What can hang from each mark
Q561: Q246 Q273
Q917: Q246 Q273
Q402: Q585
Q246: Q561 Q917
Q585: Q246 Q273
Q772: Q273
Q273: Q561 Q772 Q917

Each row was made from one small tree. Brackets hold a mark, then the marks that hang from it, in the order of their numbers. Every link used is in the known rows. Write each row's tree.
Known rows
{Q402 {Q585 {Q246 Q561} Q273}}: [-5.995 -1.266  2.726  1.267 -3.500 -1.049  1.963  1.140  0.544  3.154
 -1.550  2.438  0.513  2.586  2.328 -0.218 -2.123 -1.299  4.220  1.831
 -2.479  2.819]
{Q246 {Q561 {Q273 Q772 Q917}}}: [ 3.267  0.291 -0.295 -1.679  1.438 -0.159  0.092 -0.313 -2.332 -3.795
 -2.019 -1.995 -1.217  0.391 -4.373 -0.861  0.820  1.614 -1.690  0.310
 -0.759 -2.891]
{Q772 {Q273 Q561}}: [-1.654 -0.434  0.264  0.479 -0.254  0.488 -3.685 -0.733  1.035  3.545
  0.856 -0.722  1.389 -0.197  4.743  2.024  1.890 -1.246  1.078  0.224
 -0.183  2.332]
{Q246 Q561 Q917}: [-0.463  0.675 -2.218  0.504 -2.828  0.359  1.366  2.039 -0.310  1.273
  1.749  1.032 -0.569  0.905  1.372 -2.850 -1.547 -1.192  0.538 -0.521
 -1.262 -1.219]
{Q917 Q246 {Q273 Q772}}: [-0.099 -1.333 -2.539  0.357  1.862  0.628  0.148 -3.175  0.459 -3.412
 -0.837  0.765 -0.096 -1.554 -3.762  1.281  0.606  0.310 -3.256  0.413
  1.440  1.057]
{Q561 {Q273 Q917}}: [ 3.476  0.431 -0.299 -0.207  0.530 -0.317 -0.934 -0.046  0.136 -1.952
  2.183 -1.615 -0.694 -0.164 -1.783 -0.291  0.947  0.947 -0.973 -1.626
  0.511 -3.816]
{Q561 {Q273 {Q917 Q246}}}: [ 2.807  0.283 -0.820  0.052 -0.283 -0.431 -0.266  1.026  0.472 -3.302
  0.528 -0.634 -0.078 -1.185  1.844  0.824  0.392  1.407 -1.146 -1.996
  1.207 -3.014]
{Q772 {Q273 Q561 Q917}}: [-1.810  1.092  1.337 -0.732  0.757  0.299 -3.261  1.714  0.950  1.241
  0.448 -2.275  1.100 -0.586  5.589  2.304  1.826 -0.370  1.318 -1.745
 -0.109 -0.185]
{Q246 Q561 {Q917 {Q273 Q772}}}: [ 1.262  0.382 -2.852 -1.241  0.684  0.710  2.211  0.118 -1.762 -2.459
 -1.641  0.345 -1.323  0.714 -6.447 -1.678  0.192  0.486 -1.457  0.009
 -0.698 -0.053]
{Q273 Q561 Q772}: [ 0.000 -0.958 -0.396  0.684  1.059  0.786 -2.378 -2.501 -0.307  1.753
  1.675 -0.533 -0.358  0.107 -0.048  0.384  1.005 -1.722 -0.329  1.984
 -0.223  1.722]
{Q772 Q273}: [-2.945 -0.750 -0.403  1.137  0.276  0.267 -2.582 -2.707  1.370  1.161
  2.349 -0.164  1.209 -1.196  1.227  0.699  0.317 -1.264 -1.727 -0.260
  0.934  0.229]
{Q561 {Q273 Q772 Q917}}: [ 3.927  0.202 -0.520 -0.935  2.927  0.018 -0.824 -2.798 -1.296 -4.268
  0.836 -2.085 -1.086 -0.667 -5.746 -0.100  0.815  0.861 -3.564 -0.153
  1.086 -3.935]
{Q917 Q246 Q273}: [-0.695 -1.104 -2.616  0.974 -0.654  0.231 -0.145 -0.744  1.703 -0.873
  0.473  1.149  0.230 -0.844  0.511  0.835  0.681  0.420 -0.570 -1.184
  0.870  1.204]
{Q402 {Q585 {Q246 Q917} {Q273 Q772}}}: [-3.483 -0.236  1.657  0.723 -0.557 -0.052  3.408 -1.873 -0.376 -0.326
  0.437  2.880 -0.213  0.803 -4.099 -0.183 -3.327 -2.104 -0.706  1.583
 -0.088  0.008]
{Q585 Q246}: [-2.184 -1.220  0.840  2.161 -0.835  0.966 -1.846 -2.054  1.953  3.681
  2.511  1.891  0.580  0.342  0.030 -1.613 -0.863 -1.010  2.235 -0.516
 -0.362  1.229]
{Q772 {Q273 {Q561 {Q246 Q917}}}}: [ 1.444  1.606  0.803 -0.567 -0.462 -0.330 -1.353  2.485  0.390  5.364
  0.948 -0.218  1.134  0.036  3.342 -0.561  0.716  0.177  0.907 -0.802
  0.622  1.543]
{Q273 Q561 Q772 {Q917 Q246}}: [-0.033  0.304 -0.099 -0.386  1.228  0.625 -1.139  0.705  0.132 -1.779
 -0.489 -0.927  0.064 -1.494  4.042  1.903  0.520 -0.553 -0.183  0.075
  0.379  0.096]
{Q772 {Q273 Q917}}: [-2.747  0.822  0.469 -0.034  1.452 -0.037 -2.122 -0.542  1.333 -0.976
  1.768 -1.822  0.976 -1.723  1.883  1.020  0.571 -0.579 -1.794 -2.298
  0.996 -2.105]
{Q402 Q585}: [-2.527 -1.450 -0.701  2.493 -1.632 -1.588 -1.812 -1.364  1.682  1.735
  4.960  0.859 -1.115  1.236 -0.083  0.633 -0.802 -2.675 -0.824  1.546
 -0.542 -1.319]
{Q772 {Q273 {Q917 {Q246 Q561}}}}: [-3.791  0.818  0.135 -0.759 -0.864 -0.086 -0.590  2.968  0.577 -1.817
 -2.617 -0.720  1.480 -1.761  7.190  1.356 -0.237  0.552  0.035 -1.911
 -0.114 -0.412]
{Q585 {Q273 Q561 Q917}}: [-1.944  1.049  1.400 -0.463 -0.680  0.217  0.798  2.250  0.519  1.034
  0.471 -1.193  0.686 -0.289  5.941  1.151  0.394 -0.592  2.741 -1.011
 -0.162  0.111]
{Q585 {Q246 {Q561 {Q273 Q772 Q917}}}}: [ 2.305  0.204  1.835 -1.422  1.542  0.509 -0.181 -0.077 -1.819 -2.308
 -3.835 -0.775 -0.536  1.094 -4.619 -1.277  0.311  2.188  1.097 -0.349
 -1.383 -1.080]
{Q917 Q246 {Q273 Q561 Q772}}: [ 0.936 -1.159 -1.773 -0.295  1.101  0.890 -1.110 -1.091  0.178 -1.427
 -2.319  0.117 -0.039 -0.462 -0.337  2.470  1.956  0.585 -0.250  0.920
  0.246  3.153]
{Q273 Q561}: [-0.373 -0.787 -0.602  1.318 -1.421  0.401 -2.775 -0.104  1.134  3.758
  2.784 -0.175  0.074  0.826  3.941  0.302  1.092 -1.587  2.121  0.545
 -0.596  1.284]

Which tree is each row?
[ 2.363  1.048  1.831 -0.850  2.711 -0.618 -1.711  0.762 -0.189  1.989
  0.869 -2.089 -0.527 -0.333 -0.003 -0.701  0.669  0.687  0.457  0.294
  0.421 -0.243]	{Q273 {Q561 Q246} Q772 Q917}
[ 1.511 -0.969 -1.246 -0.426  2.081  0.815 -1.853 -2.315 -0.203  0.198
 -0.561 -0.812 -0.552  0.583 -3.323  1.503  2.554  0.096 -0.099  0.931
 -0.275  2.578]	{Q917 {Q273 Q561 Q772}}
[-3.808  0.787  0.224 -0.319 -2.497 -0.170  3.518  3.387  0.019 -2.242
 -2.663  0.173  1.173 -1.214  7.262  0.023 -1.733  0.382  1.634 -1.160
 -0.093 -0.019]	{Q585 {Q273 {Q917 {Q246 Q561}}}}
[-5.567 -1.336  2.739  2.170 -2.150 -0.810  1.191 -1.369  1.725  2.966
  1.164  2.626  0.614  1.404  0.867  0.457 -1.920 -1.772  2.443  1.229
 -0.665  1.297]	{Q402 {Q585 Q246 Q273}}
[ 2.838  0.455 -2.151 -1.190  1.310  1.134  0.048  0.226 -1.025 -0.894
 -0.448 -0.184 -1.063  0.656 -4.308  0.374  1.603 -0.053 -0.527 -0.167
 -0.181  0.906]	{Q246 {Q917 {Q273 Q561 Q772}}}
[ 3.435  0.058 -0.726 -0.641  2.016 -0.008  0.008 -1.844 -0.858 -5.361
 -0.787 -1.119 -0.516 -1.759 -2.630  0.821  0.230  1.139 -3.810 -0.494
  1.749 -3.079]	{Q561 {Q273 Q772 {Q917 Q246}}}
[-1.338  0.570  1.672 -0.341 -0.308  1.695  2.373 -0.246 -1.001  1.774
 -1.753  1.802  0.915  0.485 -0.373 -0.562 -1.464 -0.956  2.526  0.639
 -0.157  2.650]	{Q585 {Q246 Q917} {Q273 Q561 Q772}}
[-3.119 -0.941  1.034  1.199 -2.664 -1.398  0.231  0.925  0.909  2.941
  1.578  0.446  0.067  1.779  4.533  2.236 -0.103 -2.447  2.140  2.344
 -1.067  1.670]	{Q402 {Q585 {Q273 Q561}}}
[-0.764 -1.209 -2.598 -0.371  0.352  0.288  0.895 -1.004 -0.607 -3.054
 -3.521  0.775 -0.220 -0.293 -2.321  0.346  0.477  1.052 -1.410  0.948
 -0.416  2.147]	{Q917 {Q246 Q561} {Q273 Q772}}
[ 0.083  0.292 -0.720  0.496 -0.435  1.374  0.725  0.880  1.305  1.229
  0.600  2.095 -0.097  0.619 -4.326 -1.590 -0.171  0.635  1.868 -2.852
 -0.248  0.411]	{Q585 {Q246 {Q917 Q273}}}
[-4.033  0.229  1.404  0.647 -1.147 -1.805  1.756  0.413  1.072 -1.268
  2.596 -0.586 -0.363  0.199  1.929  1.559 -1.506 -1.589 -0.217 -0.010
  0.236 -3.096]	{Q402 {Q585 {Q273 Q917}}}
[-3.948 -0.152  1.045  0.192  0.359 -1.357  2.669 -0.917  0.109 -4.967
 -0.364  0.208 -0.039 -1.504  1.286  2.766 -2.205 -1.549 -2.974  1.357
  1.370 -1.764]	{Q402 {Q585 {Q273 Q772 {Q917 Q246}}}}
[-2.190  1.042  0.896 -0.585 -0.216  0.268 -2.517  2.380  1.371 -0.053
 -1.356 -1.399  1.745 -1.717  8.875  3.257  1.367 -0.100  1.123 -2.155
  0.554  0.806]	{Q772 {Q273 Q561 {Q917 Q246}}}
[ 4.672  0.334 -2.201 -1.095 -0.148  0.351  1.850 -0.615 -3.095 -2.505
 -1.199  0.084 -1.286  1.057 -5.885 -2.258 -0.237  0.434 -2.412  1.081
 -0.608 -2.121]	{Q246 {Q561 {Q273 Q772}} Q917}
[-2.748  0.391  1.015 -0.548 -0.935  1.364  4.392 -0.361 -1.856  0.016
 -3.138  2.295  0.523  0.464 -2.309 -2.625 -2.777 -0.443  1.377  0.665
 -0.879  1.527]	{Q585 {Q246 Q561 Q917} {Q273 Q772}}
[ 5.080  1.021  0.869 -0.530  1.117 -1.779 -0.652  1.601  0.186  0.541
  1.620 -1.740 -0.738 -0.057 -2.255 -1.785  0.789  2.642 -0.734 -1.695
  1.011 -3.309]	{Q561 Q246 {Q273 Q917}}
[ 2.266 -0.480  0.514  0.278  1.566 -0.307 -2.190 -1.441 -0.145  4.238
  1.454 -0.533 -0.334  0.230 -0.786 -1.010  0.616 -0.231 -0.033  2.321
  0.335  2.522]	{Q273 {Q561 Q246} Q772}
[ 0.300  0.540  0.621 -0.537  2.207  0.648 -2.026 -0.385 -0.353 -0.693
  1.045 -2.137 -0.576 -0.418  0.591  0.979  0.834 -0.764  0.093 -0.034
 -0.274 -0.898]	{Q273 Q561 Q772 Q917}
[-1.673  0.139 -0.632 -0.479  0.429  0.175  0.489  0.309 -0.761 -3.720
 -1.965 -0.448 -0.138 -1.354  2.173 -0.324 -1.064  0.094 -1.190 -0.035
 -0.216 -1.127]	{Q273 Q772 {Q917 {Q246 Q561}}}
[-2.623  0.578  0.944  0.928 -2.124  1.209  3.378 -0.168  0.658  1.966
  0.910  2.787  1.083  0.051  0.235 -2.059 -2.638 -1.064  1.953 -1.283
  0.293  0.297]	{Q585 {Q246 Q917} Q273}
[ 5.770  0.747  0.825 -1.179  3.508 -1.158 -0.356 -1.128 -1.129 -1.645
  0.572 -1.974 -1.022 -0.749 -6.463 -1.540  0.752  2.391 -3.278  0.053
  1.573 -3.218]	{Q561 Q246 {Q273 Q772 Q917}}
[ 2.475 -1.093 -1.837  0.472 -2.785 -0.353  0.225  1.037 -0.604 -0.634
 -1.922  0.848  0.035  0.383  2.479 -0.402  0.365  1.075  0.089  0.608
 -0.701  0.236]	{Q917 {Q246 {Q561 Q273}}}
[ 2.682 -1.294 -1.940 -0.253 -0.480  0.038  0.389 -1.780 -2.027 -2.949
 -2.969  0.475 -0.258 -0.020 -1.501 -0.166  0.284  1.039 -2.208  2.144
 -0.226  0.334]	{Q917 {Q246 {Q561 {Q273 Q772}}}}
[ 0.615  0.141 -0.707 -0.239  2.048  1.736  1.073 -2.433 -0.059 -0.981
 -0.597  1.857 -0.497  0.198 -8.403 -1.463 -0.380  0.462 -0.517 -1.107
  0.312  0.445]	{Q585 {Q246 {Q917 {Q273 Q772}}}}
[ 0.421 -0.279  1.703 -0.335  1.019 -0.409  0.972 -0.793 -0.786  3.440
 -0.621 -0.334  0.802 -0.280  0.310 -0.645 -0.169  0.045  0.374  2.754
  0.790  3.487]	{Q585 {Q273 {Q561 Q246} Q772}}
[ 7.099  0.685 -0.979 -0.719  1.743 -0.608  1.141 -1.637 -1.966 -0.183
  1.473  0.118 -1.174  0.034 -8.034 -2.793 -0.233  1.347 -3.911  0.825
  1.572 -2.262]	{Q561 {Q246 Q917} {Q273 Q772}}
[ 3.156  1.235 -0.045  0.404 -1.451 -0.362 -0.375  3.452  0.393  5.817
  2.658  0.609 -0.238  0.762  2.550 -2.208 -0.178 -0.172  2.097 -0.456
 -0.102  0.409]	{Q273 {Q561 {Q246 Q917}}}
[-1.255 -0.944 -2.459  0.286 -1.946  0.096  0.729  1.692  0.703 -0.931
 -2.262  1.111  0.091  0.206  2.031 -0.014  0.631  1.242  1.223 -0.483
 -0.881  2.091]	{Q917 {Q246 Q561} Q273}
[ 4.273  0.694 -2.188 -0.505 -2.468  0.005  1.418  2.017 -1.723 -0.051
  0.264  0.391 -1.009  1.537 -2.042 -2.302 -0.127  0.610  0.209 -0.454
 -1.160 -2.049]	{Q246 {Q561 Q273} Q917}
[-1.327 -0.363  2.571  0.823 -2.073 -2.601  0.621  2.218  0.865  5.699
  1.225  0.491  0.110  1.879  4.418  0.721 -0.327 -0.794  2.633  2.521
 -0.470  2.590]	{Q402 {Q585 {Q273 {Q561 Q246}}}}
[-3.117  0.598  0.166  0.112  0.488  0.087 -1.187  0.378  1.732 -2.090
  0.265 -0.776  1.616 -2.793  5.453  1.982 -0.093 -0.236 -1.664 -2.504
  1.570 -1.406]	{Q772 {Q273 {Q917 Q246}}}
[-4.909 -0.249  3.645  0.242  1.315 -0.776  1.717 -2.150  0.275 -2.101
 -0.429  0.587 -0.050  0.212 -2.826  1.262 -2.128 -1.175  0.126  0.757
 -0.088 -0.905]	{Q402 {Q585 Q246 {Q273 Q772 Q917}}}
[ 2.838 -0.169 -0.051 -0.069  0.341 -0.713 -1.635  1.855  1.309  4.619
  0.187 -0.496 -0.166  1.189 -0.009 -0.409  2.454  1.859  2.736 -0.364
 -0.239  2.939]	{Q917 {Q273 {Q561 Q246}}}
[ 1.783  0.475  1.815 -0.710 -0.811  0.181 -0.408  2.358 -0.425  0.032
 -2.434 -0.307 -0.222  1.562 -0.731 -1.573  0.459  2.475  3.734 -1.996
 -1.847 -1.307]	{Q585 {Q246 {Q561 {Q273 Q917}}}}
